Each row was made from one walk, in order. Every step used is in the known rows, and no mark comes twice. Write each row's walk.
Known rows
bezo/samat/repe/ludu/tidoli: [-22 -23  38  25 -16   9   5 -29  -1  23 -22  -2  45  42 -22 -19 -69  18
  -1 -24 -35 -36 -25]
samat/bezo: [-20 -10 -41  -1 -27 -18  19   7 -12  13 -34  13  -3  33  15 -31 -14 -27
 -25 -36 -41 -41 -49]
repe/ludu: [-24   5  70   3 -26  19 -24 -35   4  47 -22  -8   0  51 -17  -8 -28 -36
 -21 -30 -31 -53 -42]
samat/bezo/pipomur: [-20   9 -37   2  15   5 -12   7   2 -18 -59  -1 -10  18  14 -18 -37 -49
 -18 -15 -28 -33 -25]
pipomur/tidoli: [-25  28   1  -9 -43   3  14   5 -30  12 -42   4  31  30 -37 -21  -5 -17
 -40 -22 -35   3 -38]
lanuk/ludu/tidoli: [ 20 -20   5  24 -43  -6  -3 -30  14  26  -7  -3   5  28 -20 -61 -47 -10
 -21 -13 -58 -49 -39]
ludu/lanuk: [ 11 -10   5   0 -54 -43  -5 -17  19  12 -77  13 -15   8   7 -39 -18 -32
 -58 -22 -25 -49 -96]
bezo/samat: [-56  33  23  38 -19 -14 -23  13  22  13 -23 -13  -1  21 -14   4 -13 -14
  -6 -17 -12 -46 -61]
kifeg/pipomur/tidoli: [-20  39 -14 -10 -33  18  15  26 -48  15 -35  -3  53  17 -36 -12 -30 -33
 -29  -5 -40  -8 -40]
bezo/samat/repe/ludu/lanuk: [ -2 -28  50   8 -53 -46 -21 -18  13  24 -62   1   9  24   0   2 -46 -12
 -40 -39  -8 -58 -69]
repe/samat/bezo/pipomur/kifeg: [  4 -20   2 -12   2  -5   0   5 -28  -5 -50 -24  36  21   3  10 -51 -27
 -22  -4   1 -24 -28]
ludu/tidoli: [-12  -7 -10  19 -20   9  20 -31   5  13 -42  11  23  22 -16 -62 -40  -7
 -18  -5 -55 -23 -51]
samat/repe/ludu: [-22 -16  47  -9 -29   3 -26 -20 -27  31 -35   2  19  58 -12   3 -39 -18
  -8 -37 -23 -42 -36]
kifeg/pipomur: [-18  25 -16   2 -14  16 -13  17 -28  20 -37  -5  20  18  -7 -19 -32 -54
  -9   8 -41 -47 -66]
bezo/samat/repe/ludu: [-40  -6  60  12 -26  -6 -34 -10 -13  28 -20 -10  22  53 -14  23 -42  -6
   1 -38 -11 -48 -35]
lanuk/ludu: [ 16   1  20  13 -58 -21 -44 -11   8  31  -3  -9 -29  39 -14 -25 -16 -41
 -25 -26 -35 -63 -51]
kifeg/pipomur/bezo/samat/repe/ludu/lanuk: [  0 -17  21   3 -53 -18 -27  -1  -1  22 -51  -5  26  10   8  -7 -45 -29
 -48 -29 -17 -67 -68]
bezo/samat/repe/ludu/tidoli/pipomur/kifeg: [ -2 -43  40  -5 -12  -7 -11 -13 -38  -6 -16  -6  90  20 -28  29 -75  -8
  19  26  -2 -17 -17]
pipomur/tidoli/ludu: [-42  27  37 -11 -48  15  20  -2 -41  32 -27  11  26  29 -18  -7 -19  -6
 -42 -37  -9 -20  -1]
bezo/pipomur/kifeg: [ 11   8  22 -19   6  10 -30  -5 -21 -10 -52 -11  37  21  -8  -5 -35 -40
 -21  23   8 -29 -40]

Which walk is each row?
[-42 -13 -50  19 -26  -8 -20  18 -31 -27 -31   6  48  11  -4  -8 -36  -8
   5 -11 -28 -16 -41] -> ludu/tidoli/pipomur/bezo/samat/repe
[ -8 -12 -46   7 -43  26 -26 -18  -8  -8  -8   4  19  -3 -11 -48 -26 -61
 -20   1 -65 -28 -29] -> lanuk/ludu/tidoli/pipomur/bezo
[  3   3  25 -12 -62 -20  22   2 -24  30 -63  13  26  -3  -1 -16 -40 -20
 -68 -25 -10 -44 -43] -> kifeg/pipomur/tidoli/ludu/lanuk
[-32 -33  17  24  -7  -1 -12 -17 -10 -10 -24  -2  52  15 -27  21 -80 -22
  30   8 -32 -16 -20] -> bezo/samat/repe/ludu/tidoli/pipomur
[-35 -25 -28  16 -32 -28  37   9 -11  27 -40 -14  -7  31  11 -10 -34 -16
 -23 -53 -44 -26 -53] -> repe/samat/bezo
[-30  -3 -26  16   8  -2   0   9   3  -8 -68 -27 -15  16  15   1 -52 -42
 -16 -33 -29 -21 -32] -> repe/samat/bezo/pipomur
[  9 -35   6 -12 -13  -3   3 -17 -35 -10 -32   1  73   8 -25  -8 -54 -32
   5  37 -18 -11 -34] -> ludu/tidoli/pipomur/kifeg
[ 16 -36  40  -8 -56 -40 -17 -26   1  25 -71  11   7  28   6 -12 -40 -24
 -47 -40 -17 -53 -73] -> samat/repe/ludu/lanuk
[  4 -30  -9  20 -30 -11 -17 -20   0 -10 -16   1  16   7 -27 -15 -59 -46
  13  14 -54 -23 -29] -> lanuk/ludu/tidoli/pipomur
[-41   2 -10  18 -27 -34 -23  26 -23  -6 -41   1  22  37  -4  11 -25   6
   5 -25  -8 -27 -56] -> bezo/samat/repe
[-27 -19  15  19 -22  27   1 -26  -3  21 -14  -2  48  33 -17 -34 -56   8
 -15 -28 -42 -38 -22] -> pipomur/bezo/samat/repe/ludu/tidoli
[-22  25 -31 -11 -12  11  12  17 -27 -17 -53   0  31  18 -17 -11 -32 -31
 -35 -23 -28   7  -8] -> samat/bezo/pipomur/tidoli
[ 12  -7  -6 -23   7   0  -9   1 -28 -11 -45  -6  40  23   4  -8 -39 -37
 -24   9   4 -34 -25] -> samat/bezo/pipomur/kifeg
[-50  -2 -43  11 -32 -18 -38  29 -30 -26 -37   3  32  15   0  11 -22 -21
   5 -16 -17 -18 -49] -> tidoli/pipomur/bezo/samat/repe
[ -8 -35  25   3 -54 -30 -34 -13   5   3 -53   1  21   7   3   7 -43 -35
 -39 -29 -14 -49 -60] -> tidoli/pipomur/bezo/samat/repe/ludu/lanuk
[-54  44 -21  31 -24  22 -33  32   0   9  -8 -22  23   4  -6 -13 -13 -39
 -22  -3 -28 -55 -60] -> kifeg/pipomur/bezo/samat
[-27  -7 -59   4 -27  34  -8 -17 -14 -18 -31   9  29  -9  -9 -48 -21 -58
 -19   5 -63 -14 -39] -> ludu/tidoli/pipomur/bezo
[  1  -5   7 -11 -50 -26  23  -1  -9   9 -74  16  13   0  15 -15 -42 -18
 -73 -39  -5 -36 -22] -> samat/bezo/pipomur/tidoli/ludu/lanuk
[-36   9 -50  -4 -34  27 -32  -5 -17 -14 -31   5  13  -1  -6 -31   1 -76
 -18  -2 -47 -20 -46] -> tidoli/pipomur/bezo
[-47  14  19  -1 -27  15  33   9 -36  18 -44  -8  27  20  -5  15 -50  -9
 -36 -49  -7 -10  18] -> repe/samat/bezo/pipomur/tidoli/ludu
[  3 -17  14 -19 -18 -13 -19  -6 -39  -9 -32   0  55  14 -18  15 -33 -52
   3  31  -3 -17 -41] -> tidoli/pipomur/kifeg
[-39  23  11 -11 -24  20  19   9 -38  11 -36  12  26  18  -1   2 -40 -16
 -40 -38  -4 -19  24] -> samat/bezo/pipomur/tidoli/ludu
